What can hang from each mark:
N: C Q
Q: M N
S: V
V: R S
G: M R
R: G V
M: G Q

Known rows, with every way that one mark hangs from another:
M(Q): [ 12  -7 -21  12 -15   2   5  -9 -20 -11   4  18 -20  -4  10  -3  14 -12
   1  15  -9]
S(V): [  9  -6 -19  -6 -10  -6   4 -14 -20   6   8   1 -17  -5  12  10  12 -12
   1  12 -14]
S(V(R)): [ 19  -3 -23  -6  -4 -14   3 -20 -18  13  15   2 -17   4  25   7   9 -12
   4   3 -19]
Q(M(G(R)) N): [ 12  -3 -15  -7  -4  -7   5 -11 -17   9  -2   2 -27  -9   7  10  -2   1
 -11   5 -14]
R(G V(S)): [  8   1  -8 -10  -1 -17   0 -30  -3  29  -8 -13  -7 -11  25   9  16  -7
   9  14 -20]
G(M(Q(N)) R(V(S))): [  8 -16 -11 -13   4 -15  -8 -10  -2  11 -13   5 -28 -11  34   8   1  -6
  21   9 -14]
M(G(R(V(S))) Q): [  5  -7  -9 -12  -7 -19  -2 -24  -3   2 -20   5 -16  -8  39   6  11  -9
  14   2 -17]
R(G(M) V): [  3   4 -15 -12  -2   6  -5 -29 -17  19  -2 -11 -24  -9  23   3  16 -14
  -7  19 -12]
M(G(R(V)) Q(N(C))): [  2  12 -26 -17 -13 -19  -1 -18   0   5  -3  21 -24   2  24   7   8 -22
  12  -2  -8]
S(V(R(G))): [ 25   2 -21 -16  -2 -20  -3 -23  -5  29  13  -6 -14  -1  25   8  22 -12
   6  -2 -17]
N(C Q): [  1  10 -27  -3 -15 -13  11 -11 -17  -6  11   6 -13   0  -5  -4   8 -27
  -4   0  -2]
M(G(R) Q(N(C))): [  9   7 -27 -14 -14 -17   0  -7  -1  -5   3  24 -24  -4  16  -1  15 -16
   3  -2  -5]
G(R(V)): [  0   2 -11 -10  -8 -11  -4 -28 -17  15  -4  -6 -27  -1  22   4   4 -25
   0  11 -18]
Q(M(G(R)) N(C)): [  6   8 -25 -12  -8 -18   4 -12 -18   5   3   5 -25  -3   8   6  -1  -3
 -13  -4 -12]
S(V(R(G(M)))): [ 22  -2 -23 -20   4 -10  -7 -22 -12  23  12  -9 -21  -4  33   4  22  -6
  -1   1 -15]
Q(M(G(R(V))) N(C)): [  1  12 -25 -16  -7 -19   5 -23 -16  16  -3   2 -25   2  16  13  -8  -9
  -4  -3 -17]
G(M(Q(N(C))) R(V)): [  1   2 -27 -15  -5 -14 -10 -12 -10   4   0  15 -34   2  25   2   4 -22
  11   2  -7]
S(V(R(G(M(Q(N)))))): [ 32  -7 -27 -16   6 -11  -7  -6   1  21  11  10 -23  -4  27   8  21  -5
  18  -1 -10]
R(G(M(Q(N(C)))) V): [  8  10 -30 -13  -4  -6  -6 -15  -3  15   4  13 -24  -4  18   4  15 -17
  11   7  -5]
N(C Q(M(G(R(V))))): [ -3  14 -24 -14 -11 -23   7 -26 -22   3  -8  -8 -17   7  11   6  -6 -22
  -4 -17 -10]

Rows:
[  4  11 -29   0 -14  -8  18 -13 -27 -13   3   4 -12   1  -4   1   0  -7
 -14  -9  -5]	N(C Q(M(G)))
[  6  -5  -7 -12  -1 -23   9 -23 -14  10 -22 -17 -10  -5  20  12  -8  -5
   6 -11 -16]	N(Q(M(G(R(V(S))))))
[ 26  -8 -27 -13   2  -9  -9 -15  -8  13   8   4 -21  -1  36   1  25  -7
   9  -4 -11]	S(V(R(G(M(Q)))))
[ 25   0 -11  -7   3 -25   0 -24  -1  26   5  -9  -8  -9  29  -1  21   0
   5   2 -21]	V(R(G) S)
[  3   5 -30   6 -12 -13  13  -9 -30  -7   8   1 -13   3 -10   0  -4 -15
  -8  -8  -6]	N(C Q(M))
[ 13   4 -31 -10  -6  -6  -6  -4  -4   5  10  16 -24  -9  11  -2  22  -9
   2   6  -1]	R(G(M(Q(N(C)))))
[ -2   7 -11 -16 -10  -5   0 -31 -15  10  -9  -3 -26  -3  28   6   9 -20
  -7   9 -16]	M(G(R(V)))
[ 10  -6  -9 -15  -3 -21   0 -16   7  10 -17  11 -18 -10  33  13   5  -6
  21   5 -15]	M(G(R(V(S))) Q(N))
[  3  -5  -8  -9  -2 -19   4 -30 -19  14 -20 -14 -16  -7  33  12  -5   4
  -2   0 -24]	Q(M(G(R(V(S)))))
[ -1 -10  -6 -16   3 -14  -8 -25 -16  14 -12 -15 -27 -10  40   4   4  -8
   2  11 -20]	G(M R(V(S)))
[  7  -3 -29 -12  -7 -13 -10  -2 -10  -5   7  17 -35  -4  17  -5  10 -17
   2   2  -3]	G(M(Q(N(C))) R)
[  7  -2 -21  -4  -4   6  -7 -22 -14   8  -5   4 -23  -6  26   1  19 -14
   4  13  -8]	R(G(M(Q)) V)
[  8   9 -31  -3 -15  -5  10  -6  -6 -11   9  31 -18  -3   8   2  15  -9
   2   7  -4]	M(G Q(N(C)))
[ 10  -9 -13  -7   2  -7  -7 -21  -6  12 -13  -2 -15 -11  35   3  18  -1
  13  10 -12]	R(G(M(Q)) V(S))
[  9  -3 -17  -6 -14  -5  -2 -14 -11 -11  -6  15 -24  -7  23  -3  18 -14
  -5   4  -8]	M(G(R) Q)
[  4   1 -16  -9 -13  -6  -2 -26 -11  -2 -12  11 -24   0  31   3  13 -20
   5   5 -12]	M(G(R(V)) Q)
[ 22  -6 -13 -10   9 -15  -4 -23  -9  20   3 -12 -17 -12  37  -5  20   5
  -2   4 -18]	V(R(G(M)) S)
[  7  -3 -16  -5  -8  -5   4 -19 -27   1  -6  -4 -26  -5  15   3   4  -2
 -20   2 -17]	Q(M(G(R)))
[ 13 -12 -17  -8  -3  -2  -9   0 -10  -2   1  14 -37 -10  16  -1  11 -11
   2  11  -5]	G(M(Q(N)) R)
[  7   8 -30  -1  -9  -6  14 -11 -23   0   8  13 -19  -3   0   8  -1   5
 -13   5 -11]	Q(M(G) N(C))
